Known rows, with every step that occurs
B/G/E/F/M/V: [-3.99 -4.05  6.84  0.70 -2.03 -0.31  0.54  2.79 -3.90  2.36  0.57 -1.20
  5.25  0.78  5.69]
B/G/M/V/E/F: [-3.43 -4.05  7.26 -0.29 -2.20  1.50 -1.20  2.19 -4.92 -0.55  0.34 -0.31
  4.35 -0.08  5.95]
V/E/F/B: [-6.36 -2.84  3.53  0.02 -0.62  0.08 -2.05  6.44 -0.66 -1.74 -1.16 -1.32
  3.75 -3.47  4.89]
F/B: [-2.28 -2.92 -0.04 -0.17 -1.78 -2.02  0.14  4.06  0.34  1.59 -0.23 -1.34
  3.07 -3.65  3.73]
M/V/B: [-0.88 -3.00  0.76  0.85 -6.10 -0.50 -0.72  4.91 -2.97 -3.23 -1.09 -2.48
  3.97 -2.35  2.84]
V/E: [-1.74 -2.47  1.92 -1.71 -1.83  0.25 -1.96  5.93 -1.56 -3.64 -0.13 -1.21
  3.78 -4.56  3.60]
V/E/H: [-3.63 -2.63  3.89 -1.58 -2.14  0.13 -2.09  6.86 -0.89 -2.53 -0.72 -0.50
  5.08 -3.07  3.93]
M/F: [ 0.22 -2.88  1.19 -0.41 -4.73  2.14 -0.85  4.06 -1.74 -1.55  1.72 -1.31
  4.08 -1.44  2.78]
M/V/B/G: [-1.10 -3.45  1.99  0.55 -6.48 -0.55 -0.70  4.50 -4.12 -0.84 -1.15 -2.06
  5.04 -2.06  3.60]
G/M: [ 0.11 -2.95  3.24 -0.39  1.36  0.56 -0.34  2.38 -1.74 -1.92  1.44  0.16
  2.24 -2.04  4.20]
M/V: [-0.02 -3.40  1.22  0.03 -6.55  0.60  0.24  1.77 -2.47 -3.63  1.03 -2.33
  3.95 -1.23  2.94]
G/E: [-0.22 -2.71  3.63 -1.93 -0.97 -0.23  0.19  4.36 -0.93 -0.75  1.18 -1.27
  2.66 -2.68  4.10]
V/E/F/M/G: [-5.93 -2.63  4.85  1.24 -0.36  0.21 -1.92  5.41 -2.47 -2.77 -1.24 -1.01
  5.85 -0.98  4.72]
V/B/G/E/F/M: [-4.19 -3.13  4.62  1.48  0.83 -1.95 -0.79  7.40 -3.20  2.97 -1.83 -0.83
  5.26 -2.21  4.98]
F/B/G/E: [-3.02 -3.39  3.78 -1.60 -1.96 -2.36  0.22  4.27 -1.32  5.07 -0.37 -0.94
  3.51 -2.64  5.44]
G/E/F: [-3.07 -3.07  5.42 -0.12  0.42  1.00  0.19  4.25 -0.73 -0.77  1.14 -1.28
  3.27 -1.59  4.84]

Rows
[-0.54 -3.98  5.17 -0.50 -2.98  0.71 -0.05  0.92 -4.49  0.53  1.12 -0.27
  4.15 -0.39  5.05]
B/G/M/V
[-0.05 -2.93  4.06 -0.50 -0.95  2.15 -1.11  3.08 -2.76 -1.90  1.70 -0.03
  2.21 -0.27  4.17]
G/M/F
[-3.28 -3.60  4.97  0.86 -5.26 -0.04 -0.80  5.00 -4.23 -0.49 -1.24 -2.07
  4.68 -0.86  4.74]
M/V/B/G/E/F
[-2.51 -3.27  4.12 -1.54 -4.98  0.13 -0.76  4.89 -2.40  3.72  0.38 -1.14
  3.59 -0.71  4.89]
M/F/B/G/E
[-5.36 -3.65  6.25 -1.11 -3.21 -1.61 -1.20  4.24 -2.88  2.96 -1.65 -0.28
  3.83 -0.67  6.12]
F/B/G/M/V/E/H
[-1.62 -3.79  6.07 -1.32 -3.06  0.71 -1.13  2.30 -5.08 -0.57  0.36 -0.26
  4.03 -0.91  5.46]
B/G/M/V/E
[-0.88 -2.95  3.79  0.44 -2.19  0.01 -0.99  3.77 -3.70 -3.28 -0.62 -0.95
  2.12 -1.10  4.21]
G/M/V/B
[-4.79 -3.44  2.38  3.56  1.72 -0.20  0.52  3.40 -1.01 -0.60  0.67 -1.13
  5.19 -0.58  3.86]
E/F/M
[-2.81 -3.77  6.23 -0.53 -0.63  0.78  0.15  3.37 -2.49  2.75  1.20 -0.55
  5.10 -1.47  5.55]
B/G/E/F
[-4.24 -3.16  5.48  1.11  1.78 -0.54  0.48  4.44 -1.25 -0.07  0.57 -1.36
  3.65 -0.28  4.91]
G/E/F/M
[-5.76 -3.86  5.04  1.72  1.10  0.10 -0.13  3.01 -1.27  3.10  0.04 -0.23
  4.17 -1.06  5.88]
E/F/B/G/M
[-1.40 -2.81  3.45 -0.62 -1.05 -1.56 -1.06  7.28 -2.82  2.36 -1.44 -0.88
  4.59 -4.01  4.42]
V/B/G/E
[-3.44 -3.27  6.29  0.02 -1.78  1.78 -1.57  2.89 -3.71 -4.95  0.12 -0.91
  2.29 -0.05  5.21]
G/M/V/E/F
[-5.65 -3.83  4.94 -0.05 -6.00  0.48 -1.44  3.92 -3.47 -1.94 -1.09 -2.18
  4.52 -0.95  5.14]
M/V/E/F/B/G
[-2.82 -3.54  3.42 -0.67 -0.41 -1.85 -0.16  2.95 -1.86  4.37 -0.31 -0.02
  3.23 -2.25  5.47]
F/B/G/M
[-2.24 -3.33  2.26 -0.66 -5.25  0.37 -0.92  4.26 -2.16  3.28  0.44 -1.03
  4.38 -1.17  4.24]
M/F/B/G
[-4.77 -3.12  5.29 -0.12  0.27 -0.40  0.05  4.87 -0.07  1.15  0.19 -1.45
  2.65 -1.53  5.40]
G/E/F/B
[-1.86 -3.40  1.06  1.98 -3.50 -1.86  0.90  2.35 -2.99 -1.95  0.29 -2.10
  4.39  0.25  2.98]
F/M/V
[-3.19 -3.04  4.54  0.53 -0.21 -0.80 -1.11  7.28 -2.71  2.31 -1.38 -0.84
  4.96 -3.27  4.96]
V/B/G/E/F
